Each row was made from one walk, in order. Every step used is in the known rows, and no mark comes twice. Write each row's walk.
In the rows, 128 means zero.
Known rows
suro/lanot/koso/buza: [165 143 136 152 140 129  94 144 154 119 108  80 144  91 172 112 172 195
 103 155 120 105 128 176 118 112 152 121  96 132 158  96 113 166 118]
fazub/koso: [117 119 137 114 160  97 153 118 180 125 104 101 104 142 140 129 125 117
 136 118 139 125 161 126 142 156 128 155 141  92 137 138 168 164 156]
suro/sama/koso/buza: [171  66 131 178  54 140 103  89 149 107 102 125 138 182 116 121  86  95
 127 116 111 133  89 120 145 137 147 110  62  78 143  84 163  95 107]
buza/suro: [160 148 106 126 181 129 135 143 154 160 139 150 140 116 162 161 110 121
 108 132 150 123 136 121 142 133 129 152 138 133 103 124 111 101 155]
buza/suro/sama/koso/bubug: [191 110 123 145  75 122  37 104 118 160 173 167 168 183 139 178 105  56
 102 134 158 159  90  54 143 149  81 131  72 108 134  35 106  50 116]
koso/bubug: [150  86 128 111 124 150 123 130 116 160 177 116 123 121 137 179 144 139
 128 123 151 181 167 134 170 131 106 128 150 136 115 123 138 106 110]
sama/koso/fanezo/likis/bubug: [117 172 105 113  93 104 128 158  98  48 142 153 135  86  93 104  93 123
  96 148 189 142 146 198 109 129  95  92 159 153  85 141 134 159  85]
buza/suro/suze: [171 119  88 128 166 123 105 115 134 196 151 150 131 165 156 211 130 119
 111 132 137 129 111 138 138 131 152 170 144 163 141 122  95 128 176]
fanezo/likis/bubug/koso: [ 81 183 163 114 165 154 108 160 111  99 157 120 159 123 100 155 112 123
 132 115 123  82 164 171 109 142 117 130 146 140  91 178 183 171 113]
koso/suze: [151 119 103 120 161 140 136 128 150 166 116 121  83 112 147 152 140 187
 141 105 133 111 180 151 116  94 145 145 176 165 123 110 125 145 107]
fazub/koso/lanot/suro/suze: [117 104 146 112 159 108 142 129  91 203 136  94 142 201 128 157 209 132
 134 143 111 123 120  68 105 110 122 145 150 151 168  97  74 160 110]
bubug/koso/fazub/likis: [ 63  82 172 116 104 118 145  72 104 135  74 131 113 146  91  83 162 133
 168  94  70  97 112 164  79 140 141 120  95 117 163 185 152 121 160]
bubug/koso/sama: [138  94 154 114 139 154 104 147 106 123 107 142 124 112 113 126 112 161
 129  64 109 156 168 130 141 129 106 182 133 117 126 148 174 123 137]
bubug/koso/suze: [111 134 137 119 175 150 125 140 119 149  95 133  98 127 128 127 150 189
 153 100 106  85 175 119  81 111 136 172 162 163 148 110 153 143 128]
lanot/suro/suze: [143 120 117 109 141 153 155 108 114 185 156 142 130 139 125 160 153 163
 119 107 115 169  61 128 142 129 168 156 136 155 137 123  94 140 129]
sama/koso: [157  93 136 141 112  93 138 116 156  91 106 134 108 120 130 133  95 105
 103 109 150 178 102 135 109 132 150 137 123  97 121 140 178 123 125]
suro/buza: [151 103 113 153 117 157 131 131 146 131 166 112  89  88 172 172 118 121
 159 128 147 146 102 146 160 145 174 149 160  94 104 180 153 144 160]
fazub/koso/lanot/suro: [111 135 170 106 162 111 175 153 113 168 132 100 142 160 137 104 182 135
 139 135 113 118 132  61 113 115 101 120 143 128 131  99 103 134  95]
fanezo/likis/fazub/koso/lanot: [ 76 158 133 136 142  89 158 119 167 133 116  51 115 169 147 124 137  94
 146 163 136 110 188  95 149  98 127  91 157 134 155 193 115 178 107]
sama/koso/suze: [153 102 111 133 121 100 121 121 146 128  90 136  84 134 139 114 116 145
 122 123 147 137 147 136  80 106 156 142 144 146 147 102 144 140  87]
fanezo/likis: [141 150 126 130 115 155 179 124 158 135 138 107 127  91 140 115  97 172
 125 111 159 126 150 169 146 132 154 109 152 126  80 153 141 164 107]
bubug/koso/lanot/suro/buza: [ 89 127 176 146 142 184 117 176  55 155 169 131 144 129 142 132 203 126
 163 126 100 120  62  55 112 129 137 137 139 120 117 125 122 114 134]
fanezo/likis/bubug: [126 162 131 110 142 145 121 146 147 122 186 103 145  99 120 173  97 129
 118 120 151  97 168 197 147 131 128 106 168 149  72 181 140 176  83]
lanot/koso: [160 148 139 113 164 109 131 142 155 106 142 105 135  85 147 122 117 155
 117 136 140 110 139 148 102 126 165 149 128 127  99 115 124 154 128]
sama/koso/fazub: [148  74 124 123  69  72 135  85 120 116  97 138  97 142 114 108 104 120
 105 139 134 150  95 142  82 114 166 107 104 116 147 138 139  85 123]
likis/fanezo: [135 102  79 129 162 125 131 137 174 157 113 145  93  70 131 171  88 103
 116 111 120 176 133 160 165  98 116 117 167 117 134 147 129 114 173]
fazub/likis: [110  88 146 137 126 129 161  86 175 144 100 111 114 104 135 137 128 129
 167  83 122 147 129 176 143 140 138 124 134 102 129 185 144 171 146]
lanot/suro/sama: [165 144 145 140 100 182 145 102 145 166 163 144 155 133 113 139 119 153
 142  72 104 140  62  83 158 136 131 137  95 108 107  94 107  96 116]
buza/suro/sama/koso/fanezo: [185 147  78 159  80 119  96 120 111 103 116 197 146 150 114 109  97  93
 106 131 153 138  85  90 112 148  93 144  95 131 121  36  93  73 160]
bubug/koso/fanezo: [106 137 125 118 151 155 147 159  76  75  95 163 120 101 100  95 150 169
 127 114 118 126 161 152  96 148  98 154 148 142 119 114 144 120 174]
koso/buza/suro: [163 114  96 138 167 150 142 155 142 175 133 147 145 137 166 138 120 128
 111 158 125 111 147 133 165 128 140 105 104 134 120 103 117  95 135]
fazub/koso/buza/suro/sama: [142 122 121 153 129 134  91 122 160 169 111 131 156 208 152 128 116 106
 140 161 104  61 142  76 178 158 118 121  73  91 162  61 120 101 150]

Write each row's walk
[190 131 123 171 105 106  80  99 154 126 127 173 155 170 139 155  79  65
 108 101 142 138  62  65 127 144 129 153  74  89 131  68 127  78 154]	buza/suro/sama/koso
[ 78 152  85 108 153  88 166 111 153  79  91 109  83 117 126  92 128 112
 138 161 135 150 183 117 162 135 105 151 157 137 179 177 112 147 180]	likis/fazub/koso/fanezo
[146 186 118 148  17 143 180 120  89  93 132 170 166 101  79  19  98 179
 117 110 162 169  49  87 121 142 129  96 101 124  94  58  88 124  82]	lanot/suro/sama/koso/fanezo/likis
[117 176  96 105 132 150 140 174 108  82 173 130 131  81 106 130 115 166
 119 146 168 106 183 203 138 125  91  99 192 169  62 147 101 166  91]	koso/fanezo/likis/bubug
[ 90  72 139 100 114  99 110  79 132 146 137 109 110 141 101 159 141  88
 157 123 103  88 130 215 123 125 114  98 136 132 135 216 121 137 105]	koso/fazub/likis/bubug
[181 116 106 163 127 174  95 122 153 179 143 156 162 175 149 149 103 114
 135 135 101  87 121 101 184 139 126 124  80 118 119  63 111  73 145]	koso/buza/suro/sama
[106 179  86 145  70  91 177 107 134  48  90 140 100  86 109  63  83 120
 104 155 169 190 124 152 139 115 140  99 133 144 139 170 113 147 121]	sama/koso/fanezo/likis/fazub
[148  70 138 123  86  96 102 119 118 123 147 139 126 136 134 145 123  97
  99 134 166 205 131 113 139 131 106 122 120 112 131  99 160  99  88]	sama/koso/bubug
[180 116 107 148  52  90  84  73 128 145 126 169 145 182 122 134  89  75
 112 134 127 107  49  76  98 135 139 120  56 110 140  72 102  35 148]	buza/suro/sama/koso/fazub
[ 88 136 161 112 199 144  70 154 120  95 149 146 135 139 105 183 129  86
 129 110 100  87 155 155 114 145  99 161 144 128 115 161 182 135 137]	likis/bubug/koso
[ 85 150 126  98 179 150  89 177  75  71 138 171 136 121  82 144 148 118
 124 128 113  91 177 167  99 140  62 160 167 164 107 132 147 132 158]	likis/bubug/koso/fanezo
[ 71 160 153 105 108 142 104 134  88 111 151 120 141 126  77 123 123 129
 133 138 107  49 144 179  93 124 125  97 128 158 116 192 153 132 107]	fanezo/likis/bubug/koso/fazub
[138 159  96 134  66 111 190 141 111  66 102 145 120  75 101  48  95 164
 101 145 188 173 131 167 106 128 130  93 148 130  94 117 132 158 102]	sama/koso/fanezo/likis
[104 108 151 110 126 132 130 101  93 131 107 132 111 130  99 107 143 151
 132 120  82  88 121 133  89 131 147 131 108 136 141 149 154  88 162]	bubug/koso/fazub
[102 107 157 141 157 170 130 146 112 125  95 132 133 134 120 115 138 145
 133 125  81 108 154 140 132 136 148 134  99 111 139 125 187 115 147]	bubug/koso/buza
[109 171 111 140 117 131 167  91 179 124 136 101 114  93 139 127  86 129
 130 139 139 160 136 142 187 106 170 104 140 139 131 218 123 159 126]	fanezo/likis/fazub
[113 144 102 103 148 101 174 130 132  84 101 128  97 115 116  85 141 159
 138 143 150 126 190 133 133 160  95 148 169 122 131 118 121 163 158]	fazub/koso/fanezo
[163 106 152 164  50 161 128 103 115 140 117 156 169 173 108  76 103 124
 119 113  96 160  33  75 153 133 149 102  39  84 140  53 146  81  88]	lanot/suro/sama/koso/buza
[141 110 137 138 113 178 144 165  91 173 191 113 126 112 165 153 185 133
 159 139 128 137  64  79 130 119 151 108 154 121  97 144  84 117 110]	koso/lanot/suro/buza
[ 84 118 152  95 157 123  80 132  89 113 149 130 124 162  86 163 141  99
 131 138  85  67 137 160  84 133 112 136 131 146 130 171 152  92 138]	likis/bubug/koso/fazub
[ 90 191 125 121 113 160 178 167  76  78 110 146 136  76  91  55 132 206
 132 116 142 119 166 160  99 142 119 122 151 154  99 120 137 163 144]	bubug/koso/fanezo/likis
[ 83 112 132 127 179  83 137 116 169 123 111  67 105 178 158 167 152  57
 150 165 112 129 171  74 144  95 107 137 147 133 180 187 119 137 142]	likis/fazub/koso/lanot
[ 70 162 121 141 123 115 178 101 174 132  97  63 110 153 141  74 107 129
 142 183 123 121 186 135 199 124 162  84 107 112 182 195 146 175 107]	fanezo/likis/fazub/koso/buza
[ 74  41 102 130  63  41 122  64 149 149  57 149  76 105  93  83 104  66
 131 123 110 181  72 163 106  95 132  62 109  99 187 174 118 100 155]	sama/koso/fazub/likis/fanezo
[191 141 104 151 136 156 100 107 167 168 160 147 157 153 152 176  93  97
 134 107 125 102 101  86 154 144 120 147  98 121 110  87  96  85 159]	buza/suro/sama
[165 138 141 119 137 109  55 138 134 133 168  83 147  94 166 149 193 169
 103 154 158 163 131 136 115 124 105 135 113 150 144  79  96 145 103]	suro/lanot/koso/bubug
[102 124 154 127 128 128 149 163  98 167 156  87 118 150 168 121 189 125
 172 159 132 127  93  49 136 136 132 130 151 106 130 126 104 150 115]	fazub/koso/lanot/suro/buza
[ 48 109 177 119 176 127  82 120 126 106 117 134 145 143 104 170 144  66
 165  85  91 101 146 173 107 157  96 148 127 119 136 197 180 163 138]	fazub/likis/bubug/koso
[192 114 128  97 139 112 103 149 135 109 136 109 133  75 148 114  96 181
 109 108 139 144 171 156 138 108 139 160 134 125  99 118 110 143  77]	lanot/koso/sama
[145 113 160 133 119 112 158 147  98 136 132 136 154 144 130 119 153 111
 100 124 128 169  77  71  90  92 122 106 112 129 114  94 115  94  74]	sama/koso/lanot/suro
[171 167 140 139 155 106  94 134 166 110 118  80 136  72 164 142 159 172
 103 127 137 129 113 162  98 125 145 163 111 133 143 107 106 172 143]	suro/lanot/koso
[ 58 205 118 123 127 148 168 131  97  61  96 146 116  93  99  64 118 161
 135 149 124 142 155 136 139 117 118 128 145 158 143 188 124 148 160]	bubug/koso/fanezo/likis/fazub
[144 128 146 118 144 155 163 157  97 172 161 119 156 120 136 138 176 150
 128 117 111 136 113  83 122  97 119 108 152 157  98 116  79 109  89]	koso/lanot/suro
[131 133 113 126 183 106 131 145 148 165  99 128 138 165 161 106 133 116
 117 181 131  92 178 108 171 148 128 128 103 116 154 105 136 120 141]	fazub/koso/buza/suro
